Every row comes from one small tree of marks. Brackets hold a mark, then the marks that hang from it, in the order of their numbers. Every link used is in the known rows. Which tree was each row made from?
Known rows:
{J505 {J701 J240 J935}}: -382  -174  -289  205  -98  -270  -280  256  -35  -98  -18  -174  83  40  -18  58  -47  113  36  -313  259  165  -199  152  -77  -7  -85  298  59  16  -176  79  -69  137  -227  -72  -238  -201  131  142  -41  -179  -97  -15  168  64  88  -80  282  250
{J240 {J701 J505 J747}}: -168  103  125  285  -351  -51  59  7  -206  -368  -280  43  116  347  5  64  96  -198  -144  -195  -247  -365  -144  -183  -59  -112  83  293  -190  90  198  -14  -46  272  -13  80  -308  -222  278  162  -228  125  92  86  193  70  -77  163  164  74
{J931 J476 {J701 J935}}: 65  -94  163  62  282  97  173  223  -69  59  331  -447  -91  -292  -238  -215  97  286  -34  -257  379  -41  -114  -53  241  132  128  133  -192  -274  62  -113  -98  -56  -194  324  88  59  120  -339  -248  -80  178  127  93  -62  72  3  286  -347
{J505 J701}: -164  -56  -148  -3  14  -199  -158  247  28  10  -181  -72  89  -170  116  99  -53  -139  146  -121  282  121  -118  99  -102  -75  37  157  -59  -142  -94  97  -69  -6  -20  54  -197  30  152  70  -135  -90  -71  33  166  176  -21  -65  4  165
{J935 {J701 J240 J505 J561}}: 47  -93  107  570  -396  61  -76  340  55  -449  -233  65  88  300  89  -50  35  277  -133  -119  -230  -245  -49  18  -91  171  -42  419  -162  220  -141  109  -215  -26  -17  -339  28  -94  374  387  -87  197  -14  289  -121  -135  2  127  474  -50
{J505 {J701 J240}}: -270  -51  -154  149  -130  -256  -239  294  36  -100  -122  -78  77  -45  110  88  -14  -32  42  -189  251  29  -101  57  -64  32  -5  312  -82  -5  -177  101  -21  74  -132  -62  -283  -105  60  222  -52  -113  -105  6  85  120  47  -16  157  231
{J240 {J701 J505 J561 J747 J935}}: -239  -13  -119  475  -362  -214  -44  78  -403  -545  -227  -206  193  514  31  49  -81  136  -47  -413  -338  -335  -280  -43  -208  -62  -14  226  -156  171  243  -74  -128  376  -6  -24  -139  -278  452  219  -152  5  147  130  328  -15  12  137  419  177
{J931 J476}: 124  -21  226  -122  131  218  166  122  97  -48  70  -153  -33  -139  -197  14  16  135  -50  -34  158  -94  -78  -135  182  123  36  76  -162  -210  -11  -154  29  -53  18  219  88  207  143  -171  -142  -143  120  42  -84  -75  36  -96  81  -88
{J476 J931}: 162  20  202  78  137  123  -48  30  53  6  101  -19  145  -18  -9  89  13  118  90  170  100  -9  -124  -177  114  47  280  60  -58  -259  -120  -30  -126  -122  -88  51  59  35  -58  -221  39  -22  -14  -134  17  62  -187  -149  -222  7
{J747 {J701 J240 J561 J935}}: -348  92  -328  297  -19  -304  -279  83  -198  -365  9  -249  238  215  91  89  -249  487  -52  -469  -153  83  -57  -109  -296  276  -469  182  207  320  -119  91  -77  287  -150  -299  -2  -53  155  230  7  -131  69  -43  177  -9  121  -26  257  169
{J701 J240 J505 J561 J747 J935}: -298  -46  -366  726  -581  -82  -287  352  -411  -586  -101  -200  114  663  57  -91  -147  540  -308  -631  -515  -271  -295  122  -111  23  36  290  103  203  49  -130  -62  379  32  -308  -119  -534  509  527  89  -185  -1  181  159  -177  283  65  750  273
{J931 J476 J701}: 137  31  311  -8  218  140  204  237  29  55  252  -324  -83  -355  -119  -175  130  156  -15  -133  372  -138  -52  -176  272  191  173  117  -327  -295  71  -106  -63  -108  -94  302  40  146  74  -252  -281  11  183  150  16  11  25  48  162  -358
{J505 {J701 J240 J747 J935}}: -388  -45  -370  242  -217  -253  -364  204  -199  -170  -113  -152  -42  150  83  10  -26  145  -78  -380  144  100  -123  189  -134  -76  53  279  95  -23  -64  -55  0  202  -123  -24  -319  -315  240  251  -47  -270  -121  82  169  150  122  -10  358  300
{J747 {J701 J505 J935}}: -264  -30  -189  112  21  -96  -86  51  -134  -226  -64  -157  221  98  -60  34  -173  211  -99  -412  -147  106  1  -105  -199  11  -203  256  230  82  -157  212  -209  196  -136  -25  -146  -29  236  -24  -155  20  110  -57  236  26  89  -110  91  41
{J476 {J931 J701}}: 155  68  285  168  202  72  -13  135  -11  97  210  -150  101  -204  -1  -58  91  101  96  56  303  -48  -89  -237  189  108  351  84  -139  -278  -63  16  -179  -149  -118  116  -5  39  -102  -280  -73  56  49  -43  96  141  -216  -88  -157  -202
{J505 {J701 J561}}: -151  -71  -255  143  -12  -299  -224  352  -43  -135  -272  -189  173  -97  228  142  -184  16  238  -260  151  -7  -189  122  -215  83  -25  121  -159  -63  -12  95  -116  46  66  -48  -135  91  297  263  -110  -152  -37  89  199  130  36  -54  139  229
{J701 J561 J935}: -134  -157  -340  274  10  -174  -148  95  -259  -220  45  -371  110  220  6  -24  -214  428  99  -344  -109  56  -214  210  -222  121  -197  -95  90  124  56  -91  -90  154  -21  -176  245  -81  278  99  111  -205  69  103  193  -129  112  -57  356  105
{J935 {J701 J505 J561 J747}}: 145  -35  47  449  -385  99  -95  242  -116  -410  -411  90  -8  284  220  -109  3  188  -137  -138  -350  -242  52  80  -183  95  132  277  -136  74  48  -15  -207  -37  176  -121  -13  -103  558  365  -168  113  -8  462  -13  14  -60  152  410  -47
{J476 {J931 {J701 J747}}}: 152  150  220  186  129  90  -76  104  -97  52  134  -121  47  -128  109  -87  102  120  18  17  203  -90  -68  -244  154  43  445  70  -148  -287  6  -91  -150  -86  -55  140  -94  -84  -29  -197  -60  -18  47  21  114  194  -201  -2  -110  -172
{J701 J240 J561 J747 J935}: -337  45  -454  567  -399  -208  -385  165  -419  -464  15  -254  -4  511  149  -57  -159  581  -163  -511  -309  -119  -183  155  -203  122  -136  66  156  311  149  -270  56  388  39  -314  -4  -443  297  444  141  -295  -27  194  109  -71  211  135  635  265
{J931 J476 {J701 J240}}: 36  52  292  142  83  100  119  323  68  -3  302  -291  -71  -247  -154  -182  184  237  -130  -202  359  -190  -85  -206  327  251  95  286  -284  -177  0  -84  -16  -26  -185  172  -62  19  -12  -110  -216  12  143  112  -62  -31  74  100  289  -269
{J935 J701}: 168  -62  157  142  -96  98  -32  -20  133  -115  -128  111  -103  43  56  -88  101  88  -26  149  20  -11  173  41  -110  95  39  177  -78  80  -98  49  -134  -166  -36  -42  84  52  186  26  -116  165  -54  295  -119  -16  -130  87  141  -168
{J747 J701}: -159  179  -104  -82  112  -150  -146  -63  -60  -122  -110  -32  121  -79  72  116  -114  109  0  -190  -52  77  114  -223  -193  135  -244  110  160  93  -89  112  -83  124  -56  -44  -112  141  43  41  -132  16  68  -64  105  119  -46  -30  -130  -4

Write each row's tree:
-113  13  92  380  -268  -167  97  155  -132  -446  -262  -114  332  327  16  124  -43  -59  26  -264  -216  -385  -286  -171  -142  50  -85  257  -280  180  183  131  -133  244  -31  -136  -101  -48  274  212  -173  178  132  41  235  -44  -41  119  206  103 => {J240 {J701 J505 J561}}
66  115  274  387  -86  140  -79  265  -56  -90  114  -60  91  -7  39  -92  141  192  -81  -67  82  -216  -155  -272  234  36  463  280  -162  -248  -69  -14  -185  -23  -129  50  -186  -203  35  -76  -40  80  -14  -10  55  138  -115  5  31  -120 => {J476 {J931 {J701 J240 J505 J747}}}
179  -130  101  416  -281  94  13  252  47  -329  -312  64  122  197  113  -45  -28  151  -50  -72  -202  -176  9  60  -119  124  40  279  -183  91  -106  121  -241  -122  90  -185  99  39  438  247  -172  190  26  338  -8  -110  -46  76  359  -104 => {J935 {J701 J505 J561}}
-380  -36  -474  384  -255  -325  -429  336  -256  -267  -195  -269  75  220  212  47  -154  292  21  -506  39  29  -236  231  -249  67  -28  211  44  60  -19  -85  -39  238  4  -153  -217  -268  374  406  -33  -335  -98  156  236  82  134  26  471  365 => {J505 {J701 J240 J561 J747 J935}}
-268  8  -297  268  0  -196  -121  161  -211  -363  -152  -228  296  160  37  80  -312  361  -42  -525  -237  27  -122  -75  -268  122  -272  183  157  136  -97  168  -246  220  -27  -153  -8  -24  383  121  -142  -21  153  3  267  -11  105  -117  200  81 => {J747 {J701 J505 J561 J935}}
-208  -119  -44  457  -217  -199  45  104  -223  -463  -134  -254  323  405  -82  82  -83  111  52  -372  -211  -263  -351  -67  -178  15  -143  239  -142  206  96  93  -190  280  -139  -109  -45  -181  333  103  -143  120  173  19  331  -126  -4  63  354  127 => {J240 {J701 J505 J561 J935}}
146  90  262  281  50  170  10  188  -98  4  58  -77  89  -69  63  -93  105  98  -25  -41  93  -150  -125  -240  220  21  526  182  -178  -359  -42  -51  -207  -114  -60  155  -137  -128  69  -159  -105  53  37  21  127  176  -158  -30  -46  -155 => {J476 {J931 {J701 J505 J747}}}
68  -141  135  315  109  77  181  471  -123  -179  196  -524  98  -134  -149  -222  -49  389  -34  -475  123  -226  -305  -35  213  192  131  214  -287  -270  56  -27  -229  -9  -90  194  123  16  378  -139  -258  -26  243  191  165  -128  171  -47  494  -267 => {J931 J476 {J701 J505 J561 J935}}
-249  -194  -239  675  -356  -103  -131  396  -192  -489  33  -273  253  475  -78  -61  -181  527  -157  -551  -350  -175  -359  112  -44  59  -138  370  51  250  -135  49  -144  255  -121  -396  24  -359  361  356  121  -60  51  41  128  -297  280  -40  684  197 => {J701 J240 J505 J561 J935}
-359  82  -223  145  29  -215  -243  -41  -132  -235  69  -137  139  116  -14  59  -127  354  -140  -356  -26  173  20  -120  -178  173  -380  207  276  234  -194  88  -42  243  -251  -184  -107  -102  28  99  -24  -50  55  -110  136  34  73  -66  124  65 => {J747 {J701 J240 J935}}
-85  34  158  372  -165  -11  61  349  -39  -84  167  -89  17  -15  -22  -202  136  87  -181  -290  62  -208  -74  -101  231  44  164  344  -161  -29  -49  174  -151  35  -179  -37  -231  -238  8  83  -110  216  38  74  47  29  109  157  288  -205 => {J931 {J701 J240 J505}}
-281  -222  -82  511  -270  44  -59  202  -86  -270  165  -89  107  387  -258  -102  2  323  -281  -398  -199  -60  -245  99  139  -93  -37  402  166  125  -209  74  -115  200  -242  -208  -117  -431  179  121  83  33  15  -70  80  -230  252  -42  500  124 => {J701 J240 J505 J935}
-344  23  -268  400  -135  -206  -224  224  -192  -473  -90  -219  302  279  16  71  -255  437  -139  -590  -281  -38  -141  -105  -224  198  -345  329  158  263  -186  157  -154  333  -134  -320  -90  -115  290  260  -83  -30  86  -30  187  -38  154  -78  334  150 => {J747 {J701 J240 J505 J561 J935}}
136  -38  360  73  93  240  275  391  34  -1  149  -296  4  -258  -171  -177  144  84  -102  -219  217  -246  -130  -188  343  115  271  289  -345  -344  29  -15  -166  -90  -111  301  -41  79  205  -189  -344  74  207  147  48  -26  73  7  249  -350 => {J931 J476 {J701 J505}}
-271  118  -53  180  -157  -91  -127  138  -28  -307  -116  36  234  123  27  93  -86  181  -232  -333  -175  -48  11  -251  -76  116  -203  375  129  176  -203  220  -113  209  -130  -163  -274  -45  132  206  -123  124  45  -90  57  9  65  -34  76  70 => {J747 {J701 J240 J505}}
-367  -152  -397  355  -123  -376  -343  392  -107  -253  -81  -318  173  101  94  63  -132  274  122  -444  187  78  -290  203  -207  117  -143  233  4  86  -110  46  -111  168  -120  -206  -123  -135  253  278  -18  -214  -54  44  198  33  135  -59  395  305 => {J505 {J701 J240 J561 J935}}
-332  -11  -181  259  -99  -123  -166  114  -118  -330  -5  -119  210  201  -79  26  -151  305  -219  -456  -176  44  -51  -153  -99  66  -246  393  248  176  -238  194  -148  248  -228  -169  -177  -145  159  128  -95  37  64  -107  150  -40  135  -86  219  91 => {J747 {J701 J240 J505 J935}}
37  -8  45  620  -544  87  -153  298  -70  -495  -324  129  -2  403  182  -112  55  289  -250  -193  -361  -313  21  41  -119  157  64  408  -130  192  -21  3  -165  37  112  -271  -71  -205  483  488  -138  124  -40  431  -72  -61  -5  182  547  27 => {J935 {J701 J240 J505 J561 J747}}
-150  -89  -354  507  -365  -25  -159  277  -423  -427  -211  -267  132  467  109  -60  -217  369  -151  -563  -515  -190  -239  180  -163  -59  133  89  62  7  155  -153  -148  262  165  -97  -26  -373  634  314  1  -182  82  234  244  -84  186  -28  585  193 => {J701 J505 J561 J747 J935}
129  15  175  115  187  51  172  421  -60  -53  157  -432  17  -308  -15  -144  5  260  43  -262  280  -234  -157  -147  160  306  88  83  -370  -219  154  -112  -117  -57  -6  179  124  183  203  -83  -258  -48  209  223  57  -38  53  56  249  -287 => {J931 J476 {J701 J561}}
-234  48  -67  223  -206  -184  -100  -177  -302  -293  -94  -132  44  360  -32  20  55  35  -83  -244  -99  -128  -118  -78  -188  -108  -63  111  -21  149  251  -93  3  324  -139  72  -154  -288  193  -3  -123  -20  71  74  263  79  -88  187  204  104 => {J240 {J701 J747 J935}}
27  56  200  303  36  34  62  476  -15  -152  233  -395  50  -205  -44  -167  79  364  -36  -322  238  -264  -171  -176  225  386  -10  235  -360  -89  50  -120  -25  24  -78  51  39  69  119  42  -219  -39  154  168  -4  -82  117  92  379  -213 => {J931 J476 {J701 J240 J561}}
-108  41  -134  214  12  -113  -115  65  -322  29  152  -272  -191  -20  49  -271  59  195  -75  -289  114  35  38  83  30  -10  161  -8  -11  -76  167  -89  -106  48  -86  172  -91  -278  120  -47  -83  -53  47  209  177  158  21  141  302  -219 => {J931 {J701 J747 J935}}
